Each row comes from the steps of one path. Every step used is in the known rows, and no mark comes twice. Write the path behind each row, first mark first.
Known rows:
m/y: [-51 -11  -7  16 -12 -17   7 -13  -4  -9   1  -7  23  -3 -17  22  -8 -18
  -9 -25  19 -16  12 -31]
u/h/k/x/s: [ 30  22   6 -30 -16  28   4 -10  -2 -37  -5  33  -8 -14  14   1  14   3
 -43  15 -22   1  23  16]
y/s/h/k: [ -5  20 -24  32 -37 -12 -13 -39  18  27  18 -17  13   4   4 -40   7   9
   9  10  18  24 -29  17]
r/y/s/h: [-19 -12  21  53 -25 -32 -10  -9  15  33  -7 -40  55  38  -1 -20 -23  13
   3  34  33  -8 -40  -9]
h/k/m/y: [ -7  35 -49   5  39 -14  33   2 -10 -24  -7  17   7 -12 -31  21   4 -23
  27 -41 -23  -7  47 -12]
s/y/u/x/k/m: [  7 -25  37 -11  10  10   6  14  -2  11   3 -28 -21   9   4   5 -33   2
  48 -26  -4  -3 -40  23]
u/h/k/m/y: [ 27  18 -20  -7  22  21  -2  -3   1 -31 -10  11  30  -2  -6  22   9  -3
  36  -7 -33   4  33  20]
h/k/x/u: [  8  17  -9 -15   2  21   3   7  12 -25  12  24 -55 -24  -8  -1  -2 -22
 -12 -37  -9 -15  32 -25]
x/u: [-32 -23  49  -7 -40  25 -20   7  22  13   6 -19 -41 -13 -12 -19   5 -21
 -18 -12  33 -16 -11 -21]
k/m: [-45   5  10 -14  25  11  -7  25   6 -17 -43   5 -10 -18 -32  28  11  -1
 -17  13   9  -3 -13 -14]
k/h: [-39  -2  37   3  13  17  -8  27  26 -23  -1  10  17 -22  -2  19   7  -9
 -29  21  20 -26 -39 -28]
u/h/k/m/y/r: [ 41  33 -24 -28  38  20 -17   9   6 -15 -16  13  18  -9   2  19  10  -3
  33 -10 -40  33  23  15]
h/k: [-30  39  -7 -17 -19 -11  10 -36  14 -39  21 -16  -1 -26  -6  -5   6 -22
   5 -37   5  -4 -13  -6]
u/x/s/y: [-34 -44  58 -20 -54  -2  51 -33 -10  -7  -4 -21   5  10  17 -24 -20  -6
 -45  -3  11 -57 -12  13]
s/h/k/x/u: [ 13   7  -3 -22 -21  19 -15   8  15  -2  15   0 -29   9  12 -22   3  -5
  21   6 -20 -24  22   5]
k/m/y/s: [-19  -6 -39  59  41  -5   9  22  -6  25 -36  29   6  -4 -42  27   0   1
 -19  -7  17  17  25 -25]
u/x: [-35 -33  29 -31 -29  -1 -12 -43   4 -31  -9 -22   4  -6  23   1   5  14
 -36  18  11 -33 -37  -5]
x/k/m/y/u/h: [ 30   6   1   1  30  17 -27  41 -19  24   2   9 -18  -3  -6  26   3  11
  28 -10 -22  49  15  15]
y/m: [-62  23   7 -28  27  19 -35   2  20  -8 -12 -14 -12 -31 -30  23  20  12
 -29   7  14  16 -32  21]
r/y/s/h/k/m: [ 16  22 -17  46  19 -31  15   8   8  24 -11 -21  46  33 -15 -16 -13  11
  34  20  -1   2  -4   3]
u/x/s: [-25 -33  42 -30 -48  -9  24 -35 -19  -6  -8  -3 -14  -4  25 -23  18  10
 -83  30  13 -29  -3  -2]
h/k/x/s/y/u: [ 20  22 -11  -8  -1  -4  44  13  -4 -11   7  21 -27  -6  -7  -9 -26 -26
   5 -35   9   2  11  -7]

Which path is each row?
[  5  19 -21  -2  -7 -23  53  11 -24  27   1  17   1  19  -6 -28  15 -12
  -4  14 -24 -13  68  18] => x/s/h/k/m/y
[-10 -16  45 -19  -5  13   1  -5  -6 -18  34   3 -17 -24  40   9   9  18
 -47   4 -26 -31 -20   4] => u/x/k/h
[ 30 -28   5  16  20 -11  -6  22 -20  18  35   8  -1   4  28  12  -9   7
   9  -6  -3   5  -2 -15] => m/y/u/x/k/h
[-28 -15  35 -31 -37  -2  -5 -38 -16 -13  29 -19 -31 -20  32   0   5  16
 -42 -15 -17 -18 -17   9] => u/x/k
[-22 -18 -23  62 -28 -16 -11 -16   1  44   2  -5  36  23  -6 -11  -5   6
   0  12  27   7   3  -8] => m/y/s/h
[-32  16  41  -1   5  14   0  26   2  -5  38  12 -27 -40   9  15   4  -2
 -37 -18 -10  -8 -18  -8] => x/k/h
[ 57   5 -36   3  22   9 -29   9  -1 -17   1  19  19  11   6  21 -10  -1
  45  -6  -2  32  14  -8] => m/y/u/h/k/x
[-36  -3 -18  12  39  -2  12  26 -11  -5 -37  15  11  -1 -37  38   1  -6
   2  -8  -3  -9  31 -23] => k/m/y
[ 52  21  -1 -27  21  22 -47  11  20  -9 -18  -9   5  -2   3   0  17   6
  56  22   1  56 -39  23] => y/u/h/k/m
[-32 -13 -26  70 -11 -18   3 -19  -2  26   1  11  20  -1 -22   8  -6  -6
 -29 -21  38  15   4 -30] => m/y/s
[ 43  17 -35  32  22  20  -6  -7   1  -3 -14  25  30  -1 -12   8  11   5
  16  -5 -18  31  25  20] => u/h/k/m/y/s
[-67   7  28 -10  15  25  -1   4  28  -9  -6 -36  12 -11 -36  23 -26  -5
  16 -32  13 -19 -39  32] => s/y/m
[ 17 -26 -18  29   6  -4   1  -1 -31  43   9   6 -15  16  22   0   3  40
 -15  13 -36  -1  30  24] => u/x/k/m/y/s/h
[ 61  -5  10 -15  13 -45  24  18 -14  23 -13 -28  24  51  19 -38  -7  14
  41  51 -12  -4   0  16] => r/y/u/x/s/h/k/m
[ 15 -32  42 -19 -10  64 -47  29  19 -14 -22  24 -35  -4   5  13   3   7
 -31  19   2 -14   7 -15] => k/x/u/h
[ -6  37 -20 -21  -3  -5  42  -3 -11 -31   2  41 -36 -27  -5  -1   7 -15
 -55 -18 -11 -10  39 -18] => h/k/x/s
[  8 -41  -9   5  -4 -23 -19 -14 -12   6   1 -14  17  20  10   4  -7   1
  20   5  25   5 -18 -21] => m/y/u/x
[ 64   2 -27   3   8   3   1  17 -20   3   1  37   4  13   8   2  -2  -6
   5   3  -2  32  40  -4] => m/y/u/h/k/x/s
[-13 -43  42  -9 -26   1  -7 -19  18  -3  -2 -48  21  20  11  -9 -39  -6
  45 -11  35 -18 -74   6] => s/y/u/x
[ 18 -42  34 -31 -47 -17 -22 -10  -7  37  -7 -24 -10  27  36 -49  15  24
 -13  66  28  14 -43  17] => y/u/x/s/h
[-21  25  -4 -24 -40 -14  -8 -34  19  -9  23 -35  15   9  13 -26   7  -5
  36   7  -7 -16 -18  21] => s/h/k
[ 16   6 -66  59   4 -13   7  -8  -8  17  11  28  19  17  -3   0 -10   4
   4  -4  -3   3  37 -11] => m/y/s/h/k/x
[ 34  14 -27  -2   3 -30  29  23 -23  46  -4  10  -6  25  -7 -39  14  -8
  27  23  -5  20  44  17] => x/s/h/k/m/y/u
[ 38   8 -51  -6  45 -22  12   0 -14 -11  -6   9   3   6  -6   9   3  -3
  49 -16 -18  11  24  -3] => h/k/m/y/u/x
[-16  42 -23 -18  29  -2  17   0   9 -33 -12   5 -12 -27 -23  10  13 -15
  15 -23 -13   1   8  -1] => h/k/m
[ 25 -20  34 -16   7   3 -33  17   2  10  30  -6 -28 -11  37  -6   8  18
  -5  17   6  19 -55   0] => y/u/x/k/h
